Each row was made from one path, in order. Every step used is in the known rows, and no mark comes twice. Write each row's path.
Known rows:
S > B > K > J: [ 1.940  0.665  0.265 -0.163  1.472  0.783 -0.122 -0.403 -1.190  3.025
 -0.410 -0.771  0.773 -0.955 -0.074  0.543 -1.753 -0.127 -0.309  1.536
  0.260 -0.085 -0.160 -0.436 -1.259  1.317]
J > U > W: [ 0.168 -0.554  0.836  1.246  0.191  3.505 -3.646 -0.621  0.763 -1.825
  0.759  2.777 -1.547 -0.192  0.180  0.912 -1.454  1.385  0.049  2.586
  0.415 -0.182 -0.882 -0.001  0.951  0.099]
U > J: [-0.023  0.097  0.431  0.926  0.856 -3.073 -0.527  0.314  1.262 -0.703
  0.442  0.515 -0.849 -0.117 -0.004  0.296  0.145 -0.257  0.478  3.240
  0.106  0.244 -0.104 -0.051 -1.719 -0.404]
K > J > R > B > S: [ 0.726  1.445 -0.093 -0.176 -1.718  0.158 -0.257 -1.232 -0.394 -0.369
  0.458 -2.469  0.056 -0.490  0.341 -1.039  0.378 -2.842  0.960  2.990
  0.785  2.476  0.423  0.025  0.500  1.708]
R > J > M: [-0.753  0.969 -0.209 -0.721 -0.279 -1.036 -0.491  0.042  1.060 -1.310
  0.202  0.989 -0.383  1.412 -0.909 -1.121 -0.457 -1.464  0.667  5.413
  0.752  0.180 -0.452  1.578  1.230  0.846]
S > B: [ 1.621  1.269  0.415  0.304  3.511  0.346  0.288 -0.235 -0.898  2.172
  0.410 -0.529  0.611 -0.393 -0.748  0.515 -1.745  0.815 -0.064 -0.174
  0.032 -0.411 -0.262  1.075 -1.380  1.672]
W > U > J > M: [ 0.184  0.066  1.179  0.469  0.387 -1.191  2.774 -1.844  1.019 -0.605
  0.995  1.688 -0.954 -0.055 -1.099  0.287 -0.412 -0.882 -0.657  2.323
  0.305 -0.966 -0.488  0.655 -0.849  0.074]
K > W: [-0.455  0.155 -0.061  0.450  2.712 -0.681 -0.510  1.390 -0.862 -0.380
 -0.223 -1.589 -0.268 -0.420  0.560  0.413  0.009  0.043  2.158  1.523
 -0.649  2.264  0.116  0.502  0.547  0.204]
U > J > R: [ 0.510  0.322  0.701  0.827  1.340 -3.083 -0.530 -1.012  0.884 -0.776
  0.642 -0.036 -0.631 -0.240 -0.153 -0.507  0.137 -1.705 -0.083  3.838
  0.896 -0.092 -0.039 -0.778 -1.674 -0.326]
K > J > R > B: [ 0.239  1.087 -0.045  0.060 -1.085 -0.091 -0.293 -1.202 -0.215 -0.181
 -0.188 -2.512 -0.119 -0.336  0.002 -1.087  0.141 -2.760  1.171  2.949
  0.721  1.736  0.481  0.549  0.304  0.821]
K > J > U: [-0.389  0.243 -0.033  0.707 -2.068  1.897 -1.697 -0.758  0.371 -2.033
 -0.049  0.397  0.220 -0.329  0.686  0.734 -0.678 -0.122  0.598  3.633
 -0.368  1.843 -0.294  0.584 -0.046  0.287]
S > B > M: [ 1.157  2.414  0.257  0.222  2.656  0.693  0.047 -0.486 -1.151  3.298
  0.635 -0.863  0.627 -0.527 -0.333  0.954 -1.669  0.175  0.979  0.124
 -0.394 -1.628 -0.343  2.866 -0.326  2.872]
J > U: [ 0.189 -0.147  0.406  0.523  0.438  2.013 -2.000 -1.366  0.859 -1.596
  0.527  2.403  0.306 -0.120  0.042  0.591 -0.961  1.226 -0.528  1.294
  0.108 -0.531 -1.097  0.251  0.962  0.350]
B > K > J: [ 0.700 -0.829 -0.362 -0.673 -2.966  0.626 -0.574 -0.172 -0.367  1.189
 -1.029 -0.470  0.291 -0.698  0.883  0.229 -0.042 -1.217 -0.435  2.383
  0.216  0.395  0.130 -2.002  0.020 -0.416]
J > R > B: [ 1.208  1.128  0.494 -0.394  1.936 -0.731 -0.088 -1.895 -0.040  1.027
  0.327 -1.870 -0.114  0.078 -0.818 -1.909  0.138 -2.593  0.102  0.357
  1.723 -0.556  0.006  0.231  1.469  0.902]
R > B: [ 0.517  1.030  0.191 -0.594  2.153 -0.936 -0.197  0.035  0.750  1.482
  0.197 -1.655 -0.446  0.466 -0.657 -1.002  0.133 -0.853  1.038 -0.876
  0.905  0.297 -0.033  1.534  1.943  1.392]
B > K > W: [ 0.849 -0.985 -0.303 -0.589  0.614 -0.041 -0.810  0.644 -0.899  1.659
 -0.939 -0.617 -0.131 -0.667  0.931  0.361 -0.241 -0.531  0.315  1.543
  0.110  0.431 -0.182 -1.979  0.991 -0.336]
S > W: [-1.687  1.353 -0.396 -1.030  2.336 -1.114 -0.653  0.334 -0.117  0.503
  0.336 -0.421  1.124 -0.375  1.362 -0.041 -2.325  1.038  1.307  0.643
 -0.006  1.233  0.003  0.392  0.546  1.085]
R > J > U: [-0.765 -0.265 -0.002 -0.653 -0.298 -0.575 -1.285 -0.447  1.535 -1.557
  0.737  1.892  0.018  1.098  0.116 -0.053 -0.884  0.930 -0.052  5.192
  0.677  0.597 -0.664  0.445  1.401  0.997]
R > B > K > W: [ 1.207  0.375  0.039 -0.883  2.399 -0.981 -0.696  0.517  0.160  2.683
 -0.464 -2.092 -0.450 -0.084  0.009 -0.764  0.021 -1.210  1.277  0.124
  0.997  0.621 -0.134  0.231  2.615  1.096]
J > K > W > U: [ 0.653 -0.688  0.850  0.540  2.145  0.570  0.785 -1.346  0.885 -1.514
 -0.582 -4.064 -0.307  0.136 -1.498  0.900  0.048 -0.478  0.037  2.203
 -1.324  0.226 -0.492 -0.846  0.929  0.439]
R > B > S > W > U > J: [ 0.663  2.347  0.304 -1.351  1.944 -2.027  0.504 -0.578  0.840  1.115
  2.022 -1.238 -0.161 -0.161  0.264 -0.659 -0.573 -0.401  1.156  0.351
  1.011  1.936 -0.259  0.598  2.105  3.440]
K > J: [-0.538  0.332 -0.423  0.252 -2.372  0.403 -0.286  0.163 -0.157 -0.818
 -0.454 -1.086  0.050 -0.389  0.635  0.243  0.012 -0.910  1.070  2.753
 -0.542  2.123  0.505  0.411 -0.741  0.132]

Which path is each row?
[ 1.157  0.191  0.522 -0.806  2.664 -1.907  0.338  0.033  0.587  2.605
 -0.103 -1.607 -0.871 -0.151 -0.111 -0.397 -0.085 -1.168  1.057  1.100
  1.009  0.464 -0.199  0.129  2.039  1.024]
R > B > K > W > U > J
[ 0.822 -1.330  0.150 -0.728  0.329  0.024  0.915 -0.288 -0.862  1.874
 -0.572 -0.244 -0.249 -0.809  0.723  0.492 -0.434 -0.366 -0.224  1.137
  0.124  0.152 -0.140 -1.989  1.009 -0.307]
B > K > W > U
[ 0.904 -0.476  1.298 -0.171  0.538 -2.040  3.119 -2.556  0.677  1.140
  1.024  0.426 -0.854 -0.382 -0.510 -0.259 -0.310 -1.348 -1.244  1.896
  1.304 -1.122 -0.233 -1.011 -0.172  0.262]
W > U > J > R > B > K
[-0.100 -0.200  0.707  0.703  2.899 -1.976  1.740 -0.420 -0.585 -0.259
  0.614 -0.993 -0.787 -0.669  0.203  0.530 -0.167 -0.520  1.223  2.954
 -0.125  1.606 -0.011  0.067 -0.213  0.117]
K > W > U > J > R
[ 0.466 -0.939  1.420  0.488  0.325 -1.360  2.923 -2.191  1.554 -0.785
  0.830 -0.464 -0.850  0.011 -1.129  0.850 -0.139 -0.187 -1.290  2.293
 -0.161 -0.922 -0.303 -0.749 -0.901  0.087]
W > U > J > K
[-1.496  1.497  0.485 -0.627  2.572 -1.889  1.342 -1.050  0.488 -0.019
  1.082  0.829  0.436 -0.454  0.566  0.167 -2.650  0.366  0.945  2.229
  0.123  0.625 -0.362  0.930 -0.019  1.103]
S > W > U > J > M
[-1.431  1.951  0.502 -0.985  2.940 -2.514  1.364 -1.509  0.419  1.480
  1.361 -0.541  0.416 -0.506  0.937 -0.001 -2.478 -0.056  1.408  2.029
  0.593  0.085 -0.134  1.463  0.990  2.139]
S > W > U > J > R > B > M
[-1.456  0.942  0.446 -0.767  2.527 -2.485  1.624 -1.480  0.231  0.473
  1.257  0.161  0.505 -0.658  0.938  0.080 -2.499  0.528  0.531  2.080
  0.340  0.633  0.002  0.021 -0.169  1.043]
S > W > U > J > R
[-0.321 -0.438  0.112 -0.672 -0.215 -1.210 -0.457 -0.499  2.081 -1.553
 -0.150 -2.216 -0.306  1.474 -1.061 -0.209 -0.056 -0.414 -0.174  5.327
  0.011  0.280 -0.122 -0.544  1.038  0.819]
R > J > K
[-1.469  0.851  0.624 -0.657  2.644 -2.087  1.404 -1.277  0.997 -0.111
  0.858 -0.886  0.413 -0.371  0.555  0.597 -2.462  0.935  0.464  2.293
 -0.333  0.556 -0.216 -0.066 -0.040  1.151]
S > W > U > J > K
[ 0.990  0.399  0.033 -0.971 -0.001 -0.370 -0.495 -0.078  0.502  2.324
 -0.610 -1.862 -0.328  0.044  0.056 -0.819  0.047 -1.657  0.793  0.828
  1.053  0.666 -0.035  0.078  2.065  1.147]
R > B > K > J
[ 2.082  0.478  0.741  0.080  4.111 -0.639  0.888 -0.311 -1.050  3.165
  0.076 -0.497  0.129 -0.986 -0.235  0.847 -1.907  0.403 -0.140  1.814
  0.123 -0.246 -0.411 -0.407 -1.177  1.316]
S > B > K > W > U > J
[-0.363 -0.317  0.591  0.635  2.795 -1.967  1.662  0.281 -0.198 -0.268
  0.622 -0.695 -0.892 -0.481  0.333  0.899 -0.179  0.193  1.579  2.636
 -0.446  1.794 -0.018  0.333 -0.208  0.131]
K > W > U > J
[ 0.401  1.606  0.304 -1.086 -0.074 -0.830  0.828 -1.478  0.470 -1.024
  2.371 -0.710  0.479 -0.728  0.772  0.523 -0.925  0.295 -0.266  1.636
 -0.239  2.154 -0.370 -1.650  0.522  3.186]
B > S > W > U > J > K
[ 0.643  2.578 -0.091 -1.529  1.922 -1.105 -0.604 -0.036  0.381  1.109
  1.644 -1.594  0.230 -0.103  0.385 -0.926 -0.577 -0.479  1.277 -0.651
  0.936  2.205 -0.127  0.752  2.585  3.624]
R > B > S > W
[ 0.000 -0.675  1.116  0.313  0.018 -1.791  3.238 -1.603  0.793  0.085
  1.183  1.227 -0.856 -0.259 -0.360  0.728 -0.293  0.110 -0.821  1.604
  0.167 -0.480 -0.051 -0.215 -1.149  0.062]
W > U > J
[-0.464 -0.078  0.279  1.239 -2.315  2.821 -2.778 -0.305  0.311 -2.082
  0.068  0.780 -0.999 -0.491  0.749  0.936 -1.120 -0.028  1.099  4.579
 -0.373  1.980 -0.268  0.410 -0.106  0.263]
K > J > U > W
[ 1.086  0.569  0.775  0.420  2.746 -3.746 -0.948 -0.651  0.900  0.457
  0.260 -1.158 -0.901 -0.309 -0.156 -0.798  0.253 -2.227  0.914  4.173
  1.377  0.362 -0.106 -0.456 -0.282  0.160]
U > J > R > B > K > W
[ 0.377  0.488  1.228  0.043  0.695 -2.018  3.098 -2.579  0.640  0.995
  1.482  0.079 -0.939 -0.183 -0.588  0.106 -0.115 -1.425 -0.329  1.944
  0.944 -1.380 -0.207  0.832  0.060  1.084]
W > U > J > R > B > M
[-0.909  1.120  0.506 -1.281  2.798 -2.633  1.308 -1.516  0.419  1.497
  1.035 -0.275  0.398 -0.599  1.000 -0.213 -2.423 -0.039  0.633  1.942
  0.963  0.399 -0.081 -0.277  0.743  1.374]
S > W > U > J > R > B > K
[-0.853 -0.493  0.293 -0.106 -0.554  0.640 -2.490  0.087  1.479 -1.855
  0.870  2.174 -1.283  1.116  0.271  0.166 -1.185  0.947  0.410  6.091
  0.744  0.764 -0.591  0.285  1.448  0.731]
R > J > U > W
[ 0.121  1.140  0.580  1.182  1.296 -2.264 -1.096 -0.161  1.403 -1.712
  0.304  1.275 -0.805  0.105 -1.029 -0.428 -0.048 -1.815  0.835  4.239
  0.361 -0.386 -0.620  1.189 -1.239 -0.389]
U > J > M
[-1.273  1.413  0.574 -0.924  3.301 -2.761  1.478 -1.346  0.499  0.961
  1.324 -0.384  0.337 -0.459  0.832 -0.256 -2.546  0.170  0.953  1.740
  0.782  0.804  0.019  0.533  0.496  1.606]
S > W > U > J > R > B
[ 0.561  0.609  0.736  0.273  2.919 -2.084  1.636 -0.490 -0.266 -0.058
  1.322 -1.480 -0.888 -0.649  0.139  0.241  0.052 -0.893  1.499  2.647
  0.234  2.296  0.039  0.020  0.649  1.423]
K > W > U > J > R > B > S
[ 2.298  0.890  0.390 -0.138  1.565  0.709 -0.045 -1.062 -1.415  2.985
 -0.327 -0.921  0.729 -0.950 -0.229  0.127 -1.811 -0.781 -0.584  1.921
  0.628 -0.352 -0.140 -0.736 -1.182  1.355]
S > B > K > J > R
[ 1.700  0.528  0.366 -0.903  1.261 -0.536 -0.322 -2.030 -0.240  1.885
 -0.074 -1.727 -0.033 -0.078 -0.449 -1.963  0.119 -2.897 -0.494  0.550
  2.129 -0.962  0.017 -0.940  1.836  0.641]
J > R > B > K
[ 0.564  1.771  0.647 -0.022  2.318 -3.705 -0.834 -1.038  1.079 -0.195
  1.461 -0.864 -0.400 -0.326  0.179 -0.932 -0.227 -1.809  0.815  3.699
  1.412  1.075 -0.121 -0.304 -0.280  1.411]
U > J > R > B > S > W
[ 1.116  0.393  0.183 -0.838  0.129  0.290 -1.204 -0.541  0.792  1.839
 -0.494 -1.045 -0.176 -0.017  0.016 -0.685 -0.275 -1.295  0.531  1.232
  1.144  0.543 -0.451  0.262  2.362  1.171]
R > B > K > J > U
[ 0.950 -0.810  0.255 -0.288  0.855 -0.594  0.517 -0.288 -0.456  1.166
 -0.480  0.260 -0.465 -0.692  0.214  0.364 -0.321 -1.163 -0.068  2.848
  0.269 -0.067 -0.526 -1.435  0.702 -0.419]
B > K > W > U > J > M
[ 1.241  1.949  0.480 -1.217  1.505 -0.736  0.862 -2.610 -0.272  0.843
  1.652 -1.681  0.088 -0.291 -0.138 -1.847 -0.436 -2.289 -0.157  0.297
  1.860  0.588 -0.093 -0.435  1.914  2.534]
J > R > B > S > W > U
[ 0.348 -0.179  0.928  1.440  2.585 -2.674 -1.198  0.077  1.937 -1.966
 -0.195 -2.648 -0.864  0.080 -0.884  0.762  0.301 -0.735  0.882  4.875
 -0.791  0.752 -0.421 -0.622 -1.162 -0.164]
U > J > K > W
[ 0.183  1.689 -0.172  0.042 -1.521  0.110 -0.370 -1.358 -0.331  0.346
 -0.024 -2.600 -0.155 -0.421  0.310 -0.876  0.120 -3.020  1.628  3.171
  0.618  1.190  0.380  1.483  0.735  1.364]
K > J > R > B > M
[ 1.994  0.552  0.616  0.389  1.366  2.196 -1.572 -0.496 -0.915  2.293
 -0.098  0.165 -0.059 -0.966  0.124  0.885 -2.363  0.362 -0.289  2.607
  0.325 -0.140 -0.459 -0.366 -0.987  1.312]
S > B > K > J > U > W
